In the rows, zero is written as 128.
Known rows, with every step that occurs
beba/mabul/zedo/fadev: [112 131 122 138 109 121 116 170  95 141 134 160 118 102 108 118 146 162
 115 104  78 141 139 126 141 168]
mabul/zedo/fadev/beba/neve: [135 137 117 108  77 110 106 154  86 122 133 169 115 106 122 115 122 131
 112 125  99 152 128  81 111 177]
fadev/beba: [134 132 129 117  97 139 122 148  94 130 120 135 119 134 132 124  90 119
 123 154 132 131 110 129  99 131]
neve/beba/fadev: [131 112 167 126  99 129 149 154 114 120 122 105 130 144 127 126  72 115
 132 120 118 132 121 120 113 176]
mabul/beba/fadev/bape/mazi: [141 133 138 122 127 142 145 185  56 145 143 144 144 145 100 128  94 143
  75  63 152 109  85 110 106 166]
pebo/fazuf: [110 122 142 136 108 148 114 155 102 121 109 143 117 146 119 127  99  97
 112 136 129  95 104 113 134 136]
neve/beba: [126 112 145 122 100 128 129 137 117 121 101 117 124 131 143 129  79 124
 130 119 121 123 138 120 108 158]
pebo/fazuf/mazi/bape/ruser: [110 101  78 172 135 179 116 180  70  91 120 148 145 180 102 130  72  92
 117  98 193  64 106  86 153 139]
pebo/fazuf/mazi/bape/fadev/beba/neve: [136 122  92 127  96 178 104 170  38 124 163 186 132 191  99 118  62  60
  90 149 189  76 106  64 138 155]
neve/beba/mabul/zedo/fadev/bape/mazi/fazuf: [128 131  78 133 117 145 112 175  79 159 119 177 119 119  92 129 123 159
 107  28 109 111 106 112 118 202]
ruser/bape/mazi/fazuf: [ 99 116 106 158 158 157 116 158  99 121  79 144 130 164 118 144  98 122
 113  64 170  95 116 118 125 141]
fadev/bape: [140 136 137 133 116 133 120 160  93 143  86 136 129 127 128 132 104 136
 103 139 149 101 110 143 115 150]
pebo/fazuf/mazi/bape: [ 99 104  86 164 120 181 108 159  72 103 128 157 137 153 108 123  73  86
  96 122 161  58 110  67 152 142]
beba/mabul/zedo/fadev/bape: [137 140 125 132 111 127 113 181  79 165 123 164 120  96 103 122 145 167
 102 102  93 128 114 140 132 185]
zedo/mabul: [123 124 135 156 106 127 127 149 112 135 102 128 118 129 125 119 108 148
 108 114 102 127 130 109 130 129]
neve/beba/mabul/zedo/fadev/bape/mazi: [144 129 114 115 112 142 126 181  82 163 129 154 131 113  91 121 120 170
 110  63 108 125 123 117 120 197]
neve/beba/mabul/zedo/fadev/bape: [148 121 136 115 101 126 118 167  89 168 128 150 117  97 115 122 122 161
 118  84  83 133 122 128 120 209]
mazi/fazuf/pebo: [ 98 138 104 158 119 134 128 153  97 115 105 155 114 139 126 143  85  92
 110 123 132  85 124 109 115 130]
beba/fadev/bape: [145 137 160 135 114 135 139 178  91 141 105 121 134 137 113 130  93 126
 103 134 146 110  92 144 118 169]
zedo/fadev/bape: [142 128 148 132 104 125 114 162  87 129  97 137 135 105 109 133 120 138
 110 122 135 108 111 134 117 165]
fazuf/mazi/bape: [106 112  78 166 126 164 118 153  78 103 111 146 148 139 123 126  76 115
  96 124 163  80 138  86 141 139]
fazuf/mazi/bape/fadev: [113 115  79 162 132 161 121 159  56 111 129 160 153 158 107 133  85 119
 108 146 184  72 142 102 146 135]
mazi/bape/pebo: [108 131  98 170 135 160 120 173 100 114  91 157 108 148 141 144  78 130
 121 113 148  81 138 118 129 164]
mabul/zedo/fadev/bape/mazi: [124 139  92 135 123 136 117 169  78 132 104 165 140 100  86 131 143 174
 107  94 137 106 114 101 125 163]
mabul/beba/neve: [126 127 149 113  94 102 120 152  83 128 128 162 123 138 150 115  94 124
  70  83 118 131 144  90 116 163]
pebo/fazuf/mazi: [104 118 124 135 109 157 120 156  85 111 132 141 145 145  96 122  91  86
  99 147 141  82 112  77 158 127]

Rows
[135 136 122 139 122 161 157 180  80 135 122 136 132 161  94 145  49  90
 103  78 160  77  88  98  98 179]
neve/beba/fadev/bape/mazi/fazuf/pebo
[150 143 140 112 104 147 128 179  67 167 159 151 118 167 109 125 101 126
 122 163 136 138 117 173 112 138]
bape/fadev/beba/mabul
[120 121 121 124 108 128 128 156 109 157 130 144 110 122 138 117 106 153
 121 101  80 143 145 127 125 176]
neve/beba/mabul/zedo
[110 138 113 139 120 128 122 169 102 155 125 160 111 123 127 116 126 159
 107 118  89 133 139 138 138 152]
beba/mabul/zedo
[131 129 105 159 126 144 136 181  56 157 136 161 121 149  91 127 101 149
  64   4 128 105  67  83 111 167]
zedo/mabul/beba/fadev/bape/mazi/fazuf
[122 143 117 129 120 164 114 208  56 160 162 179 120 117  62 132 130 123
 100 110 103  80 104  81 178 196]
beba/mabul/zedo/fadev/bape/pebo/fazuf/mazi
[133 121  91 136 112 204 112 186  33 151 188 178 128 187  83 121  73  78
 103 143 166  79  94 111 141 145]
pebo/fazuf/mazi/bape/fadev/beba/mabul
[ 98 122 112 159 161 161 133 166  88 121 102 144 128 166 110 150  81  98
 110  80 169  79 124 101 121 134]
ruser/bape/mazi/fazuf/pebo
[153 119 160 139 108 126 141 170  66 166 147 135 121 129 115 121 103 150
  77  61 100 127  78  98 115 173]
zedo/mabul/beba/fadev/bape
[116 113 143 139 154 154 129 164 102 125  90 121 142 159 118 137  97 137
 116 100 167 107 130 123 127 136]
ruser/bape/mazi
[104 110 157 137 151 176 123 177  84 124 127 132 128 164  99 148  87  82
 120 129 152  69 117  78 173 158]
ruser/bape/pebo/fazuf/mazi
[120 119  93 165 130 154 116 159  74 120 107 161 125 160 128 138  91 131
 123 134 170  85 133 138 123 142]
mazi/bape/fadev
[133 146 103 131 123 144 121 194  72 161 123 169 133 112  81 122 144 178
  94  80 119 120 117 128 132 172]
beba/mabul/zedo/fadev/bape/mazi
[122 153 110 154 135 158 150 195  73 134 115 150 134 161  84 146  75  98
  90  98 172  71  82 110 111 155]
beba/fadev/bape/mazi/fazuf/pebo
[123 130 104 121  94 126 110 145  84 123 136 157 117  90 112 124 133 146
 137 130  98 147 112  98 108 154]
mabul/zedo/fadev/beba
[102 134 129 136 121 161 123 178  86 115 135 147 129 154  91 138  89  87
 110 146 141  69 120  74 168 144]
bape/pebo/fazuf/mazi
[155 120 170 121 104 135 145 164  97 143 112 108 131 138 125 131  70 118
 118 118 133 117  96 136 106 192]
neve/beba/fadev/bape
[119 151  86 150 134 156 131 176  76 135  96 163 130 150  98 147  84 107
  88  98 172  63 101 111 107 136]
fadev/bape/mazi/fazuf/pebo
[122 146 103 155 133 153 133 186  81 133  96 149 136 161  90 138  94 120
  91  79 172  89  77 127 115 162]
beba/fadev/bape/mazi/fazuf
[154 130 152 141 128 129 147 198  90 132 101 112 141 163 108 136  92 133
 126 112 176 113  86 161 119 169]
beba/fadev/bape/ruser
[151 133 102 132  99 148 110 164  64 132 128 176 118 177 136 124  71 104
 107 144 176 112 128 119 102 161]
mazi/bape/fadev/beba/neve
[155 123 170 103 116 134 119 162  70 150 127 143 123 178 134 132  89 101
 120 150 168 134 130 131 114 164]
ruser/bape/fadev/beba/neve
[145 139 141 105  79 121 119 155  98 129 116 147 118 150 141 114  80 103
  97 148 136 140 128 112 102 151]
fadev/beba/neve
[127 110 162 137 147 138 124 156  83 138 105 128 131 162 126 147 109 127
 138 142 165 108 133 150 133 143]
ruser/bape/fadev
